Each row was made from one walk, in order. Every step used is in the known rows, and no mark comes twice. Write each row's walk.
Known rows:
lugar-madabe: [-0.56 -2.08 -0.05  0.56  1.92 -0.37  1.84 -2.07  0.75 -1.36  0.66  1.05
  3.51  2.37 -1.95  1.99  0.20  0.30 -0.12  0.56 -0.55 -0.87 -0.91  0.79
  0.86]
futekuf-zupir: [ 1.21 -3.78  0.59 -0.02 -0.89 -1.67  0.36  3.08 -0.54  0.45 -0.34 -2.56
  0.21  2.03 -0.75  1.46 -0.33  1.01  2.32 -0.84 -0.36  1.79  1.24  1.55
  1.82]
gete-ratilu-puza-futekuf-madabe: [ 2.44 -3.01  3.23  5.47 -0.85  1.00  0.23  0.40 -2.42 -2.01  0.36  5.53
  0.83 -0.10  5.17  1.28 -0.75 -0.05  3.67 -0.31  2.33  0.77  0.49  5.90
 -3.14]
gete-ratilu-puza-futekuf-zeveg-lugar: [ 0.97 -3.44  3.24  6.56 -0.95  2.15 -3.48 -2.08 -3.57  0.51 -2.41  5.69
 -0.20 -1.10  4.84  0.85 -0.57  1.01  5.29 -2.49  2.57  1.22  1.31  4.85
 -3.50]
madabe-lugar-zeveg: [ 1.78 -1.85  0.18  0.77  3.21  0.55 -1.18 -3.48 -0.63 -0.20 -2.35  2.27
  0.77  2.87 -2.48  1.46 -2.99  0.18  1.49 -1.83 -1.10 -0.20  1.93  2.03
  3.93]
madabe-lugar: [ 0.99 -0.70  0.15  3.02  2.15  0.74  0.35 -0.98 -1.83 -0.34  0.18  3.30
 -0.44  1.12 -1.42  0.40 -0.98  0.54  2.49  1.63  0.98 -0.01  0.40  1.58
  2.21]
futekuf-gete-ratilu: [-1.48 -4.11  2.17  2.94 -3.10  0.70 -1.73 -0.38  0.53 -0.11  1.52 -1.97
  0.04  1.70 -0.31 -0.26 -2.37 -1.40  4.68  0.40  0.46  0.82  0.44  5.37
  0.43]
zeveg-lugar: [-0.31 -0.33  0.52  0.80 -0.41  0.87  0.31 -3.29 -1.78  2.14 -0.31  0.48
 -1.98  0.35  1.12  1.34  2.84  1.36  3.04 -2.17 -0.28  1.86 -0.45  0.76
 -0.29]
gete-ratilu-puza-futekuf-zupir: [ 1.70 -3.59  3.62  6.86 -1.25 -0.42 -1.75  1.77 -2.81 -0.41 -1.36  4.04
  0.87  1.14  2.97  1.61 -0.99  0.87  3.26 -1.21  2.71  0.96  1.76  5.40
 -3.01]
zupir-lugar-zeveg-futekuf: [ 0.98 -2.00  2.03 -1.14  0.85  0.66 -2.26 -5.62 -4.90 -1.45 -5.42 -0.23
 -0.64 -0.13 -0.54  0.34  0.56  3.43  3.92 -6.09 -3.96 -0.79  0.56  0.57
  2.90]
zeveg-futekuf-puza: [ 1.14 -1.27  1.39  1.41  2.07  0.51  0.22  0.10 -3.36  0.10 -0.41  0.36
 -1.36 -0.20  3.09  1.13 -0.50  2.46  6.58 -2.15  0.22  1.91 -0.54  1.53
 -0.48]
ratilu-puza: [ 1.80  1.09  1.77  0.82  1.19  1.17 -0.76 -0.50 -1.39  0.09 -3.15  3.24
  0.25 -1.84  2.05  0.59 -2.03  0.04  2.47  1.22 -0.48  0.12  0.25  2.23
 -3.24]
ratilu-puza-futekuf-zeveg-lugar-zupir: [ 5.24 -1.39  2.85  3.33  1.63  0.83 -0.20 -0.49 -4.15 -0.66 -5.90  4.45
  1.81  0.27  3.10  2.00 -0.38  0.17  5.68 -3.74 -0.82 -0.73  1.79  1.31
 -2.30]
futekuf-zeveg: [ 0.58 -3.02 -0.27 -1.00  0.10  0.86 -2.27  1.09  0.22 -0.39 -1.79 -0.62
  0.70 -1.35  0.56 -0.78 -2.38 -0.09  2.05 -0.50 -0.28  0.36  0.96  0.10
  1.47]
zeveg-futekuf-gete: [-0.90 -1.50  3.24  3.21 -0.97  1.23  0.19 -0.29 -2.03 -1.61 -2.86 -3.59
 -0.72 -0.42  1.26 -0.24  0.13  1.37  6.11 -1.69 -0.73  0.14 -1.03  3.64
  0.37]
zeveg-futekuf-zupir: [-0.26 -3.15  2.35  2.82 -0.18 -0.96  0.33  1.86 -2.82 -0.27 -3.29 -2.72
 -0.69  1.13  0.79  1.22  1.29  3.53  4.38 -2.96  0.78  2.15 -0.07  2.54
  1.20]
purunuz-futekuf-madabe: [ 0.94 -4.19  0.86 -4.05 -2.80 -0.51  4.69  0.46 -0.01 -0.97  3.08  0.63
 -1.28 -2.44  2.22  0.35  0.11 -3.55  1.61 -0.45  1.20  1.73  0.08  1.94
  3.48]
gete-ratilu-puza-futekuf-zeveg: [ 1.22 -3.10  2.88  6.00 -0.66  1.43 -3.73  0.41 -2.20 -1.05 -2.30  5.41
  1.17 -1.37  3.94 -0.06 -2.52  0.05  3.06 -0.93  2.74 -0.14  1.58  4.31
 -3.25]
lugar-zupir: [ 2.43 -0.65 -0.01 -0.79  0.77 -2.14  1.49  0.54 -0.01 -0.11 -1.79 -0.48
  2.41  4.60 -2.98  1.18 -0.72 -1.10  0.74 -1.67 -0.76 -0.73  0.89 -1.20
  1.50]
puza-ratilu: [ 0.33 -1.16  0.34  4.21  0.00  0.35  0.64 -1.77  0.80  0.93 -1.26 -0.04
  3.53 -0.75 -2.70  1.07  3.06 -1.39  0.77  1.99  1.25 -1.38  0.25  0.46
 -2.01]
futekuf-madabe-lugar-zupir: [ 5.08 -4.07  0.19  0.35  2.27 -0.78  4.66  0.64 -1.68 -2.26  0.44  2.09
  1.71  5.13 -1.46  2.53 -1.52 -0.63  5.81  0.45 -0.56  0.94  0.59  2.67
  4.85]
gete-ratilu-puza-futekuf-madabe-lugar-zupir: [ 4.92 -4.05  3.24  6.99  1.15 -0.01  1.57 -0.04 -3.73 -2.47 -0.98  7.68
  2.36  4.19  1.95  2.53 -2.04 -0.40  6.04 -0.42  2.53  0.13  1.48  6.06
 -0.29]
zeveg-futekuf: [-1.31  0.09  1.77  2.75  0.47  0.52  0.03 -0.80 -2.26 -0.72 -2.91 -0.59
 -0.83 -0.66  1.54 -0.20  1.58  2.54  2.28 -2.05  1.16  0.54 -1.14  1.16
 -0.51]

Which walk is each row?
[ 0.03 -3.31  3.74  3.54 -2.18  1.67 -2.43 -0.82 -0.56 -0.05 -1.06  0.57
  0.21  0.25  1.45  0.14 -4.03 -1.33  6.56  1.38  0.08  0.89  0.56  7.11
 -2.22]  futekuf-gete-ratilu-puza
[ 0.73 -4.12  2.14  0.22  1.13 -0.99 -1.41 -1.02 -1.12  0.00 -5.73 -3.69
  0.74  2.85 -0.34  2.18 -1.08  2.75  2.86 -6.41 -1.55  1.65  1.52  2.76
  2.89]  lugar-zeveg-futekuf-zupir
[ 0.63 -4.92  3.23  6.98  0.37  1.81 -2.14 -3.49 -3.11 -0.54 -1.94  6.50
  2.27  0.67  3.43  2.36 -0.33  1.18  5.17 -2.05  2.13  0.69  0.66  5.45
 -2.83]  gete-ratilu-puza-futekuf-zeveg-lugar-madabe
[ 3.02 -5.48  1.17 -2.96 -0.31 -1.51 -1.68 -1.49 -3.32 -0.42 -3.26 -2.27
  0.22  2.33 -2.44  2.01 -1.02  2.21  4.02 -4.81 -4.71  0.80  2.60  1.17
  4.70]  futekuf-zupir-lugar-zeveg
[ 3.20  1.92  2.78  4.43  1.31  0.95  0.25  0.60 -2.99 -1.80 -2.97  4.92
  0.95 -2.20  4.04  0.85  0.11  0.24  1.20 -0.58  0.24 -1.84  0.72  1.52
 -4.33]  ratilu-puza-futekuf
[ 1.68 -4.80  0.93 -1.64 -1.18  0.09  5.02 -0.32 -1.53 -1.23  3.20  3.29
 -1.66 -1.49  1.15  0.70 -0.69 -3.06  3.72  0.87  1.97  1.77  0.40  3.17
  5.22]  purunuz-futekuf-madabe-lugar
[ 0.74 -2.75  0.49 -0.65  0.97 -0.13  0.91 -4.37 -3.61 -2.46  0.03  2.20
  2.03  0.82 -2.52  1.27  1.39  2.01  2.80 -0.40 -3.27 -1.73 -0.72 -0.23
  2.47]  zupir-lugar-madabe
[-0.16 -5.15  0.08  0.14  1.24  1.45 -0.45 -3.53 -0.87  0.28 -1.38  0.62
  1.73  0.84  0.03  2.02  0.27  1.29  4.65 -1.93 -0.95  1.37 -0.08  1.46
  1.78]  futekuf-zeveg-lugar-madabe
[-0.12 -3.68  4.81  3.08  0.01  1.85 -3.62 -4.12 -1.21 -0.42 -6.48 -0.94
  0.80  1.27  1.52  1.01 -4.23  0.88  6.59 -4.42 -1.31  0.86  1.07  7.44
 -0.47]  lugar-zeveg-futekuf-gete-ratilu-puza
[ 2.16 -3.29  1.67  1.87  3.13  0.58 -0.95 -3.87 -1.06  0.98 -4.13 -0.85
  2.68  1.06 -0.33  2.96 -0.44  0.85  5.56 -4.30 -1.14  0.43  1.35  2.11
 -0.04]  lugar-zeveg-futekuf-puza-ratilu
[ 0.29 -3.39  0.14 -0.41 -0.27  1.73 -1.96 -1.84 -1.43  1.48 -2.09 -0.13
 -1.09 -1.08  1.52  0.50  0.19  1.09  4.79 -2.41 -0.53  2.08  0.57  0.80
  0.95]  futekuf-zeveg-lugar
[ 1.06 -4.42  5.04  1.77 -0.72  2.05 -4.20 -6.35 -5.45 -1.46 -6.45  0.64
 -0.38 -0.13  0.64  0.54 -2.69  2.51  9.02 -4.92 -3.81 -0.06  1.06  6.13
  0.77]  zupir-lugar-zeveg-futekuf-gete-ratilu-puza
[ 1.07 -3.10  2.75  3.30  2.49  1.59 -0.86 -3.73 -2.28 -1.39 -4.69 -0.57
  0.12  2.49 -1.43  1.20 -2.94  1.34  6.38 -3.28 -1.68 -0.18  1.06  4.88
  4.15]  madabe-lugar-zeveg-futekuf-gete
[ 4.30 -4.01  2.02  1.04 -0.22 -1.70 -0.38 -0.02 -4.78 -2.49 -2.71 -0.15
  0.96  1.73  0.04  2.21  1.30  2.29  2.26 -6.26 -3.44 -1.47  2.79  0.36
  3.08]  puza-futekuf-zupir-lugar-zeveg
[ 0.81 -3.90  2.70  1.78 -0.75 -0.72 -0.29 -0.11 -6.28 -1.21 -3.83 -1.79
 -1.56  0.05  0.07  0.76  2.26  4.81  6.82 -3.66 -1.46  1.49 -0.10  1.77
  2.47]  zeveg-futekuf-zupir-lugar
[ 4.75 -3.31  3.66  3.90  1.59 -0.43  1.31 -0.29 -6.04 -3.31 -3.26  4.61
  2.82  0.14  1.39  3.25  0.82  2.45  5.09 -1.53 -2.54 -1.66  1.10  2.74
 -1.01]  ratilu-puza-futekuf-zupir-lugar-madabe
[ 3.10 -2.40  2.85  4.50  2.40  2.03 -0.03 -2.29 -3.58 -1.63 -4.02  5.50
  2.51 -1.37  3.98  2.64  0.30  1.25  4.99 -2.02 -0.61 -0.82  0.53  2.72
 -2.77]  ratilu-puza-futekuf-zeveg-lugar-madabe
[-2.49 -5.21  2.71  0.19 -5.47  0.05  0.31 -0.78  0.57  0.60  2.83 -0.76
 -1.33 -1.19  0.09 -0.96 -2.01 -4.53  3.28 -0.49  2.42  1.00  0.89  4.72
  2.50]  purunuz-futekuf-gete-ratilu
[ 0.82 -4.21  4.56  6.08  2.06  2.48 -3.15 -4.82 -3.09 -0.68 -5.66  2.84
  0.34  2.36  0.10  1.32 -4.90  1.39  8.50 -2.45  0.01  0.97  1.42  8.66
  1.44]  madabe-lugar-zeveg-futekuf-gete-ratilu-puza
[ 1.51 -3.13  1.95  3.61  1.98  1.37  3.00 -0.57 -3.76 -2.64 -1.17  1.65
 -1.09  0.59  2.32  1.17  0.74  2.84  7.06 -0.55  1.13  1.93 -1.34  4.43
  2.79]  zeveg-futekuf-madabe-lugar
[ 3.79 -0.59  2.44  3.46  1.32  1.76 -1.52  1.47 -2.81 -2.12 -4.26  4.39
  1.45 -3.31  4.46  0.17 -1.88  0.10  2.96 -0.93 -0.04 -1.53  1.44  1.62
 -3.23]  ratilu-puza-futekuf-zeveg
[ 2.04 -1.87  0.67  2.83  0.21  0.43 -0.93  2.37 -1.59 -2.51 -1.45  1.34
  1.25 -1.66  2.75 -0.33  0.07  0.07  0.46 -2.34  0.47 -1.83  1.36 -0.67
  0.08]  puza-futekuf-zeveg
[ 2.62 -4.11  2.16 -2.45  0.64  0.68  0.00 -4.80 -4.93 -2.82 -4.02 -0.64
 -0.50 -0.04  1.02  1.23  0.45  3.21  6.01 -5.77 -4.66  0.38  0.19  2.09
  4.09]  zupir-lugar-zeveg-futekuf-madabe
